Known rows, with every way that one mark hangs from another:
q322[q287[q602[q372 q699]]]: [-25.5 -24.8  54.2   4.2 -31.3   3.1   5.7  19.5   4.3 -24.7 -17.6  20.5
  13.7   3.4  24.4  -6.8 -16.1 -13.6  12.8 -11.1  46.9]
q602[q372[q800]]: [ 42.6  -0.4   3.2  15.4 -29.8 -14.9  25.6  18.9   0.8   1.8   2.4  -0.2
  32.7  10.8  -1.8 -15.7   4.1  -4.2 -18.1  -5.3  12.5]
q322[q287[q602[q372[q800[q235]]]]]: [-21.9 -31.7  40.0   6.8 -38.9  -6.3  16.0  40.4   2.4 -28.2 -16.5  21.5
   7.4   0.6  18.3  -2.0  -6.0 -13.7 -12.2  -1.8  27.8]
q800[q235 q733[q6]]: [ 20.3 -30.3  28.5  -6.5  22.9 -12.6   7.6  50.1   9.3 -19.1 -18.6  10.2
  16.6  34.2  -6.2  -3.0  20.4 -10.6  11.7  -8.2   8.8]
q287[q322]: [ 20.5  -4.5   3.7  -5.8  14.7  -0.1   3.0   1.1  13.4 -12.1   1.6  -5.6
  16.9  12.3  26.0 -18.6 -13.2   4.1 -14.3 -11.0   3.5]
q733[q800]: [-15.4 -21.4 -22.8   1.1  20.8 -17.4  13.6   8.9   0.3 -13.5   6.8  -2.5
   0.7 -15.2 -19.5   4.0   1.4   1.3 -25.0  12.7   6.8]
q287[q322 q602]: [ -2.2 -18.2  16.0  -3.3  13.6  20.1  -8.4  -8.0  25.7 -42.7  -5.7 -10.6
  -5.3   3.5  21.0 -20.5 -26.9   2.6 -11.2 -14.3   4.6]
q699[q602[q287[q322] q372[q800]]]: [ 32.1 -29.6 -20.6  28.1   9.9  -8.2   4.5  28.3  21.2  -8.5   5.5 -37.8
  16.7  -5.5  17.7 -32.8  -4.5   2.5 -31.8 -33.5 -10.0]
q372[q602]: [  0.0  -8.5 -14.1  -4.1  -2.1 -13.0  10.2  13.9 -11.9 -15.1  12.2 -18.8
 -14.0  23.8 -12.5  27.1  -7.4   0.9   5.2  16.6  11.8]
q287[q602]: [-22.5 -14.2  13.4   2.1   0.8  20.1 -11.2 -10.1  12.3 -32.2  -7.2  -5.6
 -22.4  -8.8  -5.1  -1.9 -13.9  -1.7   1.9  -5.1   2.0]
q287[q322 q602[q372[q800] q699]]: [ 48.1 -18.0  39.8   4.1 -12.6   2.9  11.8  -3.1  14.6 -48.1  -9.1 -10.1
  33.4   8.8  33.8 -26.5 -26.4   1.4 -10.0 -27.4  38.6]
q699[q602[q287 q372[q800]]]: [ 19.4 -27.1 -23.4  30.8  -0.9  -7.8   2.6  27.2  13.7  -2.0   4.6 -32.4
   5.4 -13.7   0.9 -21.6   5.0  -0.3 -22.8 -26.0 -12.2]
q602[q287]: [ -8.4 -14.3  -9.5   0.7  24.7   6.9 -14.6  23.1  -9.7   3.8  -0.6 -21.5
  17.2  -4.6  13.8   0.8  -5.4  -5.5   2.6 -27.6  13.3]
q602[q287[q322] q372 q699]: [ 69.9 -17.5  33.8   4.2  17.2  -0.6  -1.5  23.1  -4.0  -6.2 -14.1 -21.5
  74.0  16.6  48.3 -13.8 -22.5  -6.8   9.3 -60.1  63.1]
q602[q287[q322]]: [  7.9 -17.1  -6.3  -3.5  35.9   6.7 -11.6  23.5   0.8  -5.4   0.9 -26.6
  30.9   4.1  33.7 -13.8 -16.7  -2.0  -9.6 -36.5  16.3]
q699[q602]: [ -9.0 -15.9 -17.2  19.3   3.6  -2.2  -7.2  -6.6  19.8  -6.7   3.5 -16.2
 -34.8 -19.7  -9.4  -9.1   5.9   7.4  -9.1  -0.4 -33.0]
q372[q602[q287[q322] q699]]: [ 23.8 -22.7   1.8 -11.7  24.3 -13.0   1.6  24.0 -22.8 -24.9   8.1 -38.3
  23.1  22.7  28.7  22.8 -23.9   1.6  12.9 -20.8  47.5]
q733[q6 q800]: [-28.0 -38.4 -29.5 -11.0  30.5 -22.2   8.8  27.3  18.7 -30.2   3.6   4.1
  -8.2  -3.9 -30.7 -33.2  12.2  -8.8 -21.0  19.2   3.4]
q322[q287]: [-49.3 -13.6  18.6  -2.4 -19.2  -8.6   7.8  27.4  -2.2   0.5  -2.8  20.9
   3.6   3.4  19.3  -5.5  -0.9  -8.0  -2.8   7.7  15.6]
q322[q287[q602]]: [-66.3 -24.6  29.7  -1.3 -19.8   8.3  -0.6  19.1   7.5 -24.9  -9.0  17.0
 -13.3  -3.1  15.6  -6.5 -12.1  -9.3   0.1   4.9  15.8]

Rows:
[ 32.9 -17.6  18.2   9.0  -9.4   8.7  12.0   6.4  26.9 -41.3  -4.3 -11.2
  21.7  13.7  20.2 -33.1 -24.0  -0.6 -26.6 -19.5  14.9] : q287[q322 q602[q372[q800]]]
[ 63.4   0.1  29.4   9.2 -32.8 -21.0  25.5   7.9 -13.1  -5.2  -3.0   0.6
  48.2   7.0  14.5  -9.1   0.4  -1.3   2.1 -15.8  40.3] : q602[q372[q800] q699]
[-35.7 -26.9  39.0  12.7 -30.0  -1.1  20.5  40.3  11.5 -21.5  -7.7  14.2
  19.1  16.2  13.1 -17.4  -7.8 -11.6  -5.5  -2.8  24.7] : q322[q287[q602[q372[q800[q733]]]]]
[-25.1 -24.8  48.4   5.7 -41.0  -5.5  15.5  23.9  -1.1 -27.9 -11.5  16.1
  18.0   0.7  25.6 -13.1 -12.5 -10.8   0.5  -5.3  42.2] : q322[q287[q602[q372[q800] q699]]]
[ -4.1 -19.7 -34.7  -2.1   2.0 -24.7  18.6  42.6 -28.9 -18.5  24.4 -42.3
   7.3  12.6   1.2  18.8  -4.8   2.2 -16.8   6.3  14.8] : q372[q602[q287] q800]
[ 20.8 -28.9 -15.2  35.9   8.0  -8.0   6.3  37.3  16.5  -0.7   5.1 -36.0
  18.0  -0.4  -0.8 -23.5   7.2  -0.4 -17.7 -30.4 -11.0] : q699[q602[q287 q372[q800[q733]]]]
[  9.8 -18.6 -14.2  -7.1  -1.0 -30.4  18.3  33.4 -41.3 -26.0  20.4 -41.8
  20.3   9.2  12.8  24.0  -7.2   4.8  -1.5  -2.9  38.0] : q372[q602[q287 q699] q800]
[ 18.9 -30.5 -21.5  -6.7   1.2 -31.6  20.2  57.8 -38.9 -24.9  11.3 -36.4
   5.4   9.2   4.6  41.9   1.7   0.2 -18.5   1.5  20.5] : q372[q602[q287] q800[q235]]
[  9.5 -21.7 -32.9  -4.8  11.0 -25.2  20.2  43.2 -20.9 -26.2  25.9 -45.6
  18.7  20.4  17.3   7.3 -12.8   5.0 -25.7  -0.4  16.5] : q372[q602[q287[q322]] q800]
[ 25.8 -13.6  12.5   4.6  -5.3 -24.6  28.1  39.5 -13.6 -11.3   0.4  -2.5
  25.8  12.5   5.1  10.1  17.1   2.9 -16.1   1.3   1.1] : q372[q800[q235 q733]]
[ -3.8 -29.8 -22.2  14.9  32.8   3.4 -17.1  13.0  19.2 -10.2   3.9 -36.7
 -10.1 -14.3  19.5 -19.7  -6.7   5.9 -15.8 -29.3 -19.6] : q699[q602[q287[q322]]]
[ 30.8 -32.9 -18.5 -10.2   9.8 -32.6  21.9  58.7 -30.6 -32.9  13.1 -39.2
  17.1  17.6  22.1  29.8  -6.0   2.4 -27.8  -5.7  23.1] : q372[q602[q287[q322]] q800[q235]]
[ 45.7  -1.9  13.4  21.2 -19.1 -15.2  31.5  29.3   4.9   3.9   2.2  -3.6
  49.0  29.8  -1.7 -17.8   6.8  -3.8 -11.6 -11.3  14.4] : q602[q372[q800[q733]]]
[ 46.7 -24.7  26.4   6.1 -10.0   3.8  13.2  16.8  20.4 -45.6 -13.1  -6.5
  22.3  10.7  23.6 -18.0 -19.6  -2.3 -27.1 -22.3  18.1] : q287[q322 q602[q372[q800[q235]]]]
[ -5.4 -50.4 -15.0 -15.0  29.1 -29.0  10.5  42.1   9.8 -37.2  -9.1  11.6
 -10.8  -5.5 -26.7 -10.3  18.8 -10.5 -21.8  14.2   9.9] : q733[q6 q800[q235]]
[-38.8 -25.0  38.4   8.2 -29.8   7.7   6.2  26.4  15.0 -19.4 -15.5  19.4
   4.1   6.6  12.6 -11.6 -14.0 -15.2   0.2  -4.9  27.5] : q322[q287[q602[q372]]]
[ 25.7 -15.6 -14.1  31.1 -20.2 -14.1  13.2  10.4  20.6  -4.2   4.9 -15.5
  -8.3 -10.8 -10.0 -22.2   8.9   4.3 -23.5  -4.6 -23.1] : q699[q602[q372[q800]]]
[ 53.6 -13.7  20.5  10.0  -6.4 -14.8  10.9  31.1 -23.9  -1.9  -4.4 -22.3
  67.1   1.1  28.2  -7.3  -5.7  -6.3   3.4 -43.3  55.1] : q602[q287 q372[q800] q699]
[ 72.2 -17.0  23.8   5.2   4.2 -14.8  13.7  31.5 -11.4 -11.5  -3.1 -26.1
  81.2  12.1  49.6 -23.4 -16.6  -3.6  -8.1 -51.5  58.2] : q602[q287[q322] q372[q800] q699]
[ 26.9 -21.8  -2.2   0.7  -5.6 -37.5  39.2  52.1 -26.5 -26.2  12.4 -21.4
  11.9  35.6  -6.8  39.8   9.6   4.2 -11.1  18.2  12.3] : q372[q602 q800[q235 q733]]
[ 47.0 -18.3  48.2   2.8  -1.8  14.3   0.0  -8.9  21.0 -42.8 -17.6  -6.4
  30.0  13.1  32.6 -21.0 -31.8  -2.2   4.5 -34.2  43.4] : q287[q322 q602[q372 q699]]
[ 30.7 -28.5 -11.4  27.4  19.8   3.0  -7.9  21.9  27.3  -5.7  -2.8 -33.3
  12.2  -3.2  15.9 -26.5  -8.4  -1.4 -16.8 -40.8  -6.3] : q699[q602[q287[q322] q372]]
[ 33.4 -34.2 -14.5  28.8  -0.2 -12.2   2.9  37.3   7.6  -5.4  -4.0 -28.7
   4.7 -16.7   3.3  -6.4   9.1  -1.5 -23.3 -29.7  -8.8] : q699[q602[q287 q372[q800[q235]]]]
[ 33.3 -18.3  27.1   7.3   2.0  20.3   0.0   0.1  32.7 -37.4 -12.6  -7.8
  17.2  16.7  19.2 -26.4 -28.4  -4.0 -11.4 -27.5  19.9] : q287[q322 q602[q372]]
[ 24.5 -22.1 -10.8 -10.7   7.7 -30.9  21.2  34.3 -33.5 -32.0  21.3 -45.4
  29.9  16.8  30.7  13.1 -15.8   7.4 -10.1  -9.3  39.7] : q372[q602[q287[q322] q699] q800]
